Each row comes from the steps of one walk. Every step used is in the known rows, and no mark comes twice. Write the walk behind each row, first mark first.
In the rows, 128 means zero.
Known rows
matuf > bepu > sezin: [122 159 104 119 134 108 131  77 106 139  74 116 146 110 110 112 133 151
 107 158 137 117 130  91 139  83 132 143 142 130 121 140 118 116 124 135
 154 124 114 116 122 133 115 117 110  99 103 119 129 123 146 168 198 165
 122 120 134 170 144 150  97 133 147 115 137 104 104 141]
bepu > sezin > movagi > labo: [128 112 121 144 140 140 110 210 150 130 140 136 117 161 125 115  74 147
  55 144 128 160 126 149 143 126 142 126 122 139 114 141 130 108 145 118
 130 124 131 126 116 107 123 121 106 115 155 113 112 133 101 111 173 149
 107 115 141 134 126 138 165 132 136 127 103 139 116 170]
matu > bera > labo: [137 106 125 140 156 106 126 137 155 152 116 130 142 152 142 166  77 131
 151 127 118  98 128 114  90 111 136 100  91 125 124 153 137 145 159 125
 119 131 132 120 163 156 132 132 114 151 107 147 184 149 120  93 139  64
 152 117 112 123 119  99  82 132 115 130 154 151 139 125]
dutif > sezin > bepu > matuf: [101 164 119 119 133 119 129  61  84 164 138 118  95  83 136 126 144 168
 111 119 160 111 110 138 161 122 129 160 149 135 115 126 136 107 134 136
 141 143 122 124  88 131 120 111 166 117 100 114 108  90 133 144 117  97
 143 160 119 145 132 169 151 129 142 139 131  98 153 128]
dutif > sezin: [ 89 123 107 129 134 114 107  67 103 161 186 126 139 114 161 104 108 126
  95 142 162 127 104 117 157 120 108 149  91 127 111 149 118 107 137 161
 147 149 118  71  87 125 113 135 145 120 148 106  92 131 123 104 161 102
 152 158 106 145 140 182 161 133 153 125 114 109 141 140]
bera > matu: [ 96 110 135 135 162 131 120 102 172 102 200 129 158 142 126 134 148 142
 122 140 120 128  97  57 110 140  80 156  71 117 135 116 141 148 116 161
 129 132 112 127 118 121 129 134 134 129 133  70 137 118 134 107 137 120
 161 143 133 101 161 124 177 143  91 110 124 134 110  90]
dutif > sezin > bera > labo > bepu > matuf: [126 140 110 136 113 134 114  60  61 132 169 136 107 155 167 135  90  92
 108 114 126 116 133 160 131 187 152 117 125 128 136 126 123 110 127 133
 114 137 119 106 102 150 124 137 143 116 115 139  74 144 131 122 104  90
 132 168 104 144 103 174 112 115 124 162 157 131 156 149]
bepu > sezin > movagi > labo > bera > matu: [124 101 138 140 144 149 112 230 133 140 122 141 126 174 126 123 139 147
  54 144 130 164 133 143 121 126 136 108 119 135 134 126 144 117 132 132
 117 118 122 147 113 121 128 129 117 113 162  96 119 134 108 108 146 148
 105 105 164 119 123 124 191 126 103 128  97 157 109 141]
sezin > bera: [120  96 125 127 121 131 137  85  93  94 196 139 152 142 136 146 142  94
 165 133 149  97 107 135 138 166 157 127 106 114 155 140 101 138 139 165
 132 129 132 121 127 136 133 130 120 143 130 133  89 145 136 128 131 104
 133 114 121 124 139 138  93 127 126 144 117 152 112 143]
labo > movagi > sezin > bera: [105  81 131 101 101 118 133 163 109 109 136 135 162 133 131 110 139  58
 115 129 132 156 122 148 133 168 110 116 154 112 144 158 119 114  77 148
 150 133 157 115 106 140 125 144 145 130 162 139  74 130 118 130 112 156
 111 102 129 136 126 123 150 124 138 117  90 162 122 126]
labo > bepu: [151 148 121 125 131 117 142  47 125  71 145 128 149  95 114 120 139 125
 181 132 127 115 123  85 130 131  82 140 140 121 134 121 112 136 108 115
 149 136 134 124 152 122 131 129 102 139 135 158 155 132 159 158 102 105
 156 139  99 125 142 101 105 133 157 108 136  87 110 138]
matuf > bepu > sezin > bera > labo: [135 151 104 127 123 122 125  95  98 127  77 125 142 145 117 130 145 117
 115 143 117 102 146 132 115 114 169 122 139 130 136 138 111 126 120 133
 124 117 114 122 128 146 117 123 113 106  95 132 110 141 140 156 193 154
 115 112 135 179 123 158  60 123 125 136 153 137 111 142]
bepu > matuf: [112 113 122 125 158 110 153  69  89 151 166 123  90 113 135 145  72 134
 115 135 134 137 115  74 199 121 130 154 123 127 133 108 143 123 180 138
 162 127 142 155 131 126 140 113 121 120 103 104 125 100 126 151  94 122
 138 174 140 100 142 114 138 137 134 122 149  95 135 140]
sezin > movagi > labo > bepu > matuf: [174 165 133 136 129 157 129 185 145  94 126 138  93 112 109 131  71 144
 149 126 129 156 142 121 145 152 155 150 141 132 134 101 150 111 163 114
 113 108 133 176 177  99 131 119 110 134 124 118 141 107 118 125  82 159
 154 118 118  98 119  73 135 140 153 155 131 113 125 144]
bera > labo > bepu > sezin > movagi: [164 147 111 152 141 130 112 135 166 121 112 133 130 159 122 129  90  88
 109 107  73 135 145 138 110 118 104 117 151 138 122 124 120 123 112  85
 110 125 134 119 143 120 129 131  96 128 130 163 143 152 117 122 125 118
 133 143 108 145  96 109 103 124 125 111 155 125 136 149]
matuf > bepu: [133 176 108 110 136 113 138  66 127 129  85 117 151  76 104 117 162 143
 184 152 145 103 127  66 141  73 137 165 121 120 133 132 119 127 142 155
 144 117 116 124 157 125 116 119 115 125  91 109 146 110 152 156 174 170
 162 110 122 148 155 120  78 142 158 126 141  97 106 115]
bera > sezin > movagi > labo > bepu > matuf: [138 165 140 131  95 157 119 172 155 113 129 119 113 151 122 108  55 140
 115 117 124 164 126 114 128 150 134 141 128 137 112  91 147 110 131  87
 117 117 115 138 137  90 139 125 133 123 132 106 116 123 121 132  99 178
 102 150 120  91 122 145 182 130 141 149 121 115 148 123]
bepu > sezin > movagi: [114 106 111 138 144 130 114 172 133 141 140 134 147 175 120 117  83 107
  38 140 130 151 111 132 145 122 116 123 137 136 129 151 114  97 122 118
 140 127 139 118  98 110 129 120 105 118 153 126  86 138 106 128 161 145
 111 126 129 143 117 149 163 129 132 113  98 138 118 174]
dutif > sezin > movagi > labo > bepu: [140 168 115 134 115 152  96 156 128 126 152 137 119 120 142 100  80 139
 110 133 156 151 129 151 132 153 135 144 116 132 114 136 134  92 134 132
 113 129 113 104 123 108 111 135 132 125 155 111 104 127 115  97 127 138
 155 129  99 138 119 146 164 134 167 159 111 115 142 145]
labo > bepu > matuf: [150 155 125 122 138 116 156  35  83  87 134 126 106  98 118 141 100 132
 154 126 120 129 129  72 161 150  98 143 161 125 144 100 134 128 135 100
 157 128 141 161 150 128 140 119 112 124 106 149 150 112 156 181  60 109
 144 166 113 110 136  95 113 131 148 122 157  77 124 143]
labo > bera > matu: [105  89 146 121 156 123 143 120 101 163 142 138 158 125 136 138 252 133
 158 140 142 123 122  78 130  89 100 117  95 113 164 110 139 150 123 181
 134 127 119 149 129 142 138 138 132 139 136  96 146 127 139 122  96 119
 141 119 161  93 150  96 170 129  95 105 110 141 109  78]
movagi > labo > bera > sezin > bepu > matuf: [132 136 163 118 115 135 149 159 112 173  96 120  78  80 132 131 214 206
 189 125 152 131 149 143 160  77 166 125 125 132 118  84 157 153 169 134
 126 122 111 165 145 124 136 122 148 130 120 104 177 107 134 127  97 137
 100 125 171  94 149 110 150 123 132 139 128 112 134  88]
bera > sezin > bepu: [103 157 143 118 102 126 131  98 171 130 135 105 152 107 109 109 183 162
 154 111 139 105  98 118 115  92 103 145 132 132 103 117 115 142  92 109
 134 140 113 102 105 104 135 118 157 141 121 120 131 118 142 141 145 128
 105 142 119 122 148 177 156 128 134 115 114 112 143  95]
movagi > sezin > bera: [ 95  79 129 129 108 136 130  90 118  88 155 129 145 121 145 129 135  90
  83 143 152 118 119 168 113 199 100 119 113 125 147 169  85 143 119 151
 124 133 137 117  89 136 123 139 151 125 157 142  78 146 144 140 145 150
 118 127 127 134 123 181 106 116  83 126 101 152 116 130]
matu > bera > labo > bepu > matuf: [161 138 127 137 150 109 140 106 120 124  87 129 120 142 137 174  50 134
 152 118 106 105 143 100  90 145 124  96 130 128 133 128 146 142 153  90
 122 128 138 152 174 163 140 129 110 142  86 171 194 140 138 132  88  62
 146 137 107 118 106  81  71 126 122 141 175 130 144 132]
matuf > bepu > sezin > movagi > labo: [146 178 108 126 128 135 118 166 137 131  56 123 129 115 101 110 111 159
 105 155 136 137 145 119 126  93 167 145 143 134 118 133 130 104 137 128
 128 107 111 138 143 118 112 115 108 101 108 107 130 113 130 145 194 196
 128  94 137 161 132 132 107 137 151 139 128 120 105 143]
movagi > labo > bera: [139 102 147 123 138 123 142 156 118 160 133 136  99  75 140 129 211 180
 208 147 159 130 147 135 168  77 160 126  94 120 127 112 142 155 190 170
 133 123 124 145 163 128 126 133 121 138 148 109 184 125 126  96 122 121
 137 103 166 103 161  75 130 132 146 130 118 118 110 109]

Write each row's walk
[155 133 113 150 145 116 116  94 152 120 124 128 124 149 129 128 107 104
 118 114  71 126 145 130 113 109  94 116 138 136 115 122 118 141 116  88
 119 136 132 109 137 131 128 133  99 124 132 166 161 154 127 129 134  94
 127 156 116 148 112 118  97 123 125 100 164 111 134 146] | bera > labo > bepu > sezin
[119 140 136 133 102 154 107 199 192 136 149 120 138 153 125  98  84 141
 120 125 135 155 115 122 123 122 138 141  91 134 103 119 136 116 138 117
 111 122 110 107 129  83 130 130 137 133 147  92 108 133 110  98 148 180
 108 130 122  99 132 160 187 135 145 141 101 134 143 115] | bera > sezin > movagi > labo
[102 132 138 121 129 126 146  83 136 120  89 108  97  61 115 133 157 153
  92 126 145 120 125 157 138 147  87 153 165 137 129 143 111 143 124 116
 134 131 138 163  95 128 125 112 169 120 116 132 135  91 151 176 109 147
 126 145 139 129 124 150 117 123  87 113 119 106 133 108] | movagi > sezin > bepu > matuf
[106 140 105 129 129 139  99 136 117 166 167 134 146 137 146 103  82 104
  72 132 161 141 103 134 144 132 126 146 107 129 123 153 122  82 130 152
 127 134 123  91  95 110 116 132 135 126 152 105  63 126 105 101 143 140
 155 138  96 140 114 168 177 135 154 143 100 129 148 145] | dutif > sezin > movagi
[136  98 123 140 130 131 125 106 134 116 183 138 134 160 144 154 132  79
 167 113 106  95 126 149 122 146 167 115  99 121 147 133 107 147 142 150
 103 125 131 118 139 137 133 135 117 144 121 140 104 155 119 102 135 101
 137 125 120 128 120 129  72 124 112 140 148 159 130 128] | sezin > bera > labo
[107  91 136 131 131 144 127 105 119  70 213 141 161 169 134 150 160 109
 138 132 128 107 102 111  93 196 133 127  83 113 165 122 123 149 103 169
 111 127 115 134 115 141 135 136 134 138 127  94  90 139 140 115 127 114
 138 117 130 108 145 142 131 130  84 145 119 169 102 111] | sezin > bera > matu
[114 126 135 122 114 129 121 183 151 139 107 121 180 183 129 135  52 131
  99 129 151 124 104 107  74 143 120  97 103 128 127 153 139 112 121 108
 125 126 123 113 133 130 139 130 130 149 122 135 119 147 121 115 139 120
 115 109 101 106 116 154 153 130 124 147 101 161 141 127] | matu > bera > sezin > movagi
[127 105 128 139 110 140 132  79 110  82 122 129 109 136 146 144 104  79
  83 121 111 123 147 180 109 216 106 107 142 133 151 142 101 145 118 112
 105 127 137 146 110 147 129 139 146 116 125 163 101 143 145 157  96 145
 120 155 125 130  93 156  80 109  71 133 147 138 137 128] | movagi > sezin > bera > labo > bepu > matuf
[152 131 141 142 116 147 120 139 137  35 157 138 111 138 128 130 128 182
 133 142 117 138 144 140  91 191 130 120 116 129 124 104 137 156 115 111
 113 131 111 145 135 134 124 135 117 112 144 121 160 137 147 123 131 110
 116 117 139 127 150 126 130 124 115 142 136 130  96 136] | movagi > labo > bepu > sezin > bera > matu
[130 158 139 118 147 123 160  81 118 131 116 115  90  67  99 153 169 176
 175 111 137  98 115 114 159  99 139 164 167 131 130 103 136 138 143 124
 144 127 136 172 133 124 138  96 144 136  78 124 158  77 142 168  89 106
 140 139 138 119 140 104 111 135 135 126 143  91 132 117] | sezin > bepu > matuf
[138 112 120 126 148 107 123 168 170 177 146 135 134 139 130 124 114  65
 172 105  78 147 131 114 146  71 134 136 126 119 112 118 144 124 124 136
 135 130 149 100 154 125 128 137 113 142 133 128 144 130  91  85 120 118
 147 128 124 130 125  67 133 138 154 101 149 138 146 112] | bera > labo > movagi
[116  80 116 146 132 124 118 122 103 127 163 136 131 192 147 139 110  95
  67 129 105 118 126 164 124 145 145 100 121 132 131 144 105 134 123 124
 124 134 130 105  95 143 130 131 110 116 136 148  90 166 116 119 170  98
  90 136 139 154 115 168 105 114 105 123 135 158 123 166] | bepu > sezin > bera > labo
[153 146 118 133 125 133 125 115 120  75 116 134 153 152 106 116 102 112
  89 131 118 142 128 116 118 152  82 123 173 132 138 133 113 109  86  87
 138 129 141 131 124 118 132 126  95 124 145 166 115 143 141 162 120 129
 121 130 102 142 114 127 136 125 151 115 117 109 111 171] | labo > bepu > sezin > movagi
[161 132 134 137 112 136 125 125 120  56 144 135 103 122 130 126 124 170
 153 142 130 132 147 157 123 171 147 118 128 129 120 115 126 149 136 106
 125 131 123 137 143 132 124 133 106 116 146 141 158 142 145 132 135 103
 115 115 135 135 146 123 106 122 140 141 134 116  97 159] | movagi > labo > bepu > sezin > bera
[101 161 146 115 107 127 143  86 138 145 121 104 118 112 111 126 146 160
 139 106 133 116 106 108 138 103 116 146 146 137 112  98 135 134 112  99
 141 134 117 129 103 108 141 109 160 129  98 114 126 103 140 165 115 133
  97 164 130 108 139 173 163 127 126 122 132 102 150 100] | bera > sezin > bepu > matuf
[126 138 108 138 107 134 104  69  86 122 175 137 132 154 164 126 117  90
 129 118 129 109 129 165 117 173 141 114 113 126 132 140 110 116 112 139
 107 141 115  82 105 145 118 143 135 126 135 147  79 158 131 106 134  87
 140 149  92 158 108 182 104 118 129 152 143 139 149 142] | dutif > sezin > bera > labo > bepu
[104 129 139 125 124 127 134  92 167 106  99 112 129  60 111 119 196 150
 115 130 148 107 119 164 108 138  73 146 147 134 124 159  97 153 106 127
 128 138 135 133  96 121 118 121 166 132 138 142 136 108 152 157 144 143
 137 126 128 147 128 158 111 126  93 106 104 115 122 103] | movagi > sezin > bepu
[151 138 131 139 137 153 116 220 181 120 153 138 115 120 115 123  90 138
 148 136 138 149 127 136 142 120 166 149 100 128 126 124 141 116 172 143
 111 113 129 144 164  92 123 123 109 140 144  95 133 116 100  87 134 161
 157  95 124 105 131  88 145 146 151 148 106 132 120 138] | sezin > movagi > labo
[ 99  90 128 102 119 107 133 159 136 135 124 128 157 114 127  97 128  78
 110 134 128 171 119 120 147 128  82 133 148 116 123 154 127 110  86 140
 165 138 158 108 110 129 122 141 145 127 171 129 103 118 113 128 121 159
 127 116 130 134 133 109 173 131 143  91  94 135 127 120] | labo > movagi > sezin
[158 125 125 138 122 136 139  75  90  87 158 140 111 152 135 164 105  83
 169 104  94 102 143 140 125 180 160 116 137 124 156 109 117 140 133 122
 109 123 133 150 151 146 140 131 114 136 102 159 115 146 138 137  81  98
 133 142 116 123 107 113  60 118 114 149 170 137 134 141] | sezin > bera > labo > bepu > matuf
[132 101 129 138 137 140 119 222 119 160 112 140 119 158 129 119 128 141
  68 144 141 158 137 156 147 104 151 107 134 136 128 136 132 111 147 132
 128 121 131 143 119 118 128 124 106 118 160 123 118 138 105 115 153 145
 100 104 158 130 121 120 167 125 133 127  96 146 115 160] | bepu > sezin > movagi > labo > bera
[138 125 138 120 133 108 132 194 159 144  59 125 145 131 121 154 116 122
 144 111 112 115 138 150  58 123 121  93 149 125 122 159 143 137 106 110
 122 133 147 133 148 162 128 132 142 151 109 167 177 127 118 108 118  86
 138  91 117 141 104  86 100 126 111 124 138 162 146 107] | matu > bera > labo > movagi > sezin > bepu
[108 128 156 104 114 122 161 110  75 192  77 118 129 103 123 132 252 150
 170 112 154 113 125 122 153  59 122 110 154 129 143  99 137 136 123 132
 142 126 121 154 116 132 148 119 152 140 109 134 135 113 146 164  82 131
  87 138 157 101 133 138 157 116 120 119 116 114 142  91] | labo > bera > sezin > bepu > matuf
[132 128 132 125 131 115 123 178 183 157  97 124 126 111 121 118 154  90
 148  99  82 141 140 156 114  96 108 134 156 128 113 135 133 132  96 119
 119 132 150 113 132 129 122 134 147 138 135 144 146 118 105 106 117 136
 138 120 127 144 112  90 123 128 120  98 138 140 150  97] | bera > labo > movagi > sezin > bepu
[130 123 131 121 136 116 134 168 164 167  86 123 100 114 121 130 132  90
 130  97  80 149 144 148 133 105 119 135 169 131 115 120 146 126 111 108
 128 127 152 138 130 134 128 127 150 129 117 138 142 105 105 125  92 148
 130 138 139 134 106  86 128 125 115 106 152 130 159 101] | bera > labo > movagi > sezin > bepu > matuf
[130  97 129 124 137 104 126 186 150 154  81 130 153 154 140 148  72 102
 118 122 112 132 139 132  78 134 118  89 119 121 123 162 142 131 120 118
 126 133 150 119 146 162 129 142 132 144 124 157 164 143 108  98 126  94
 136 103 118 132 106  91 111 126 114 123 137 167 147 117] | matu > bera > labo > movagi > sezin
[135 132 162 117 108 136 140 165 140 159  97 122 104  78 129 118 242 202
 209 129 156 119 143 150 141  66 158 121 113 129 113  99 142 157 154 145
 120 127 110 139 145 120 130 128 147 138 136 110 181 119 133 110 125 129
 107 106 165 103 155 118 147 126 136 132 114 118 126  88] | movagi > labo > bera > sezin > bepu
[126 107 155 122 114 131 134 159 124 166 124 127 111 102 146 114 192 183
 186 141 155 139 143 131 153  75 152 117  86 125 113 105 143 152 169 149
 126 130 112 126 144 119 130 138 135 132 153 104 166 133 129 102 127 136
 107 120 163  98 157 123 160 126 136 130 113 121 124  95] | movagi > labo > bera > sezin
[139 150 107 112 115 117 126 135  90 134  65 129 150 157 114 120 144  98
 119 135 109 123 148 124 116 103 173 116 165 123 133 136 126 110  96 132
 136 117 123 117 130 151 117 127 109 106  99 137 102 134 130 152 176 160
 107  98 137 178 122 133  82 123 143 133 147 147 115 140] | matuf > bepu > sezin > bera > labo > movagi
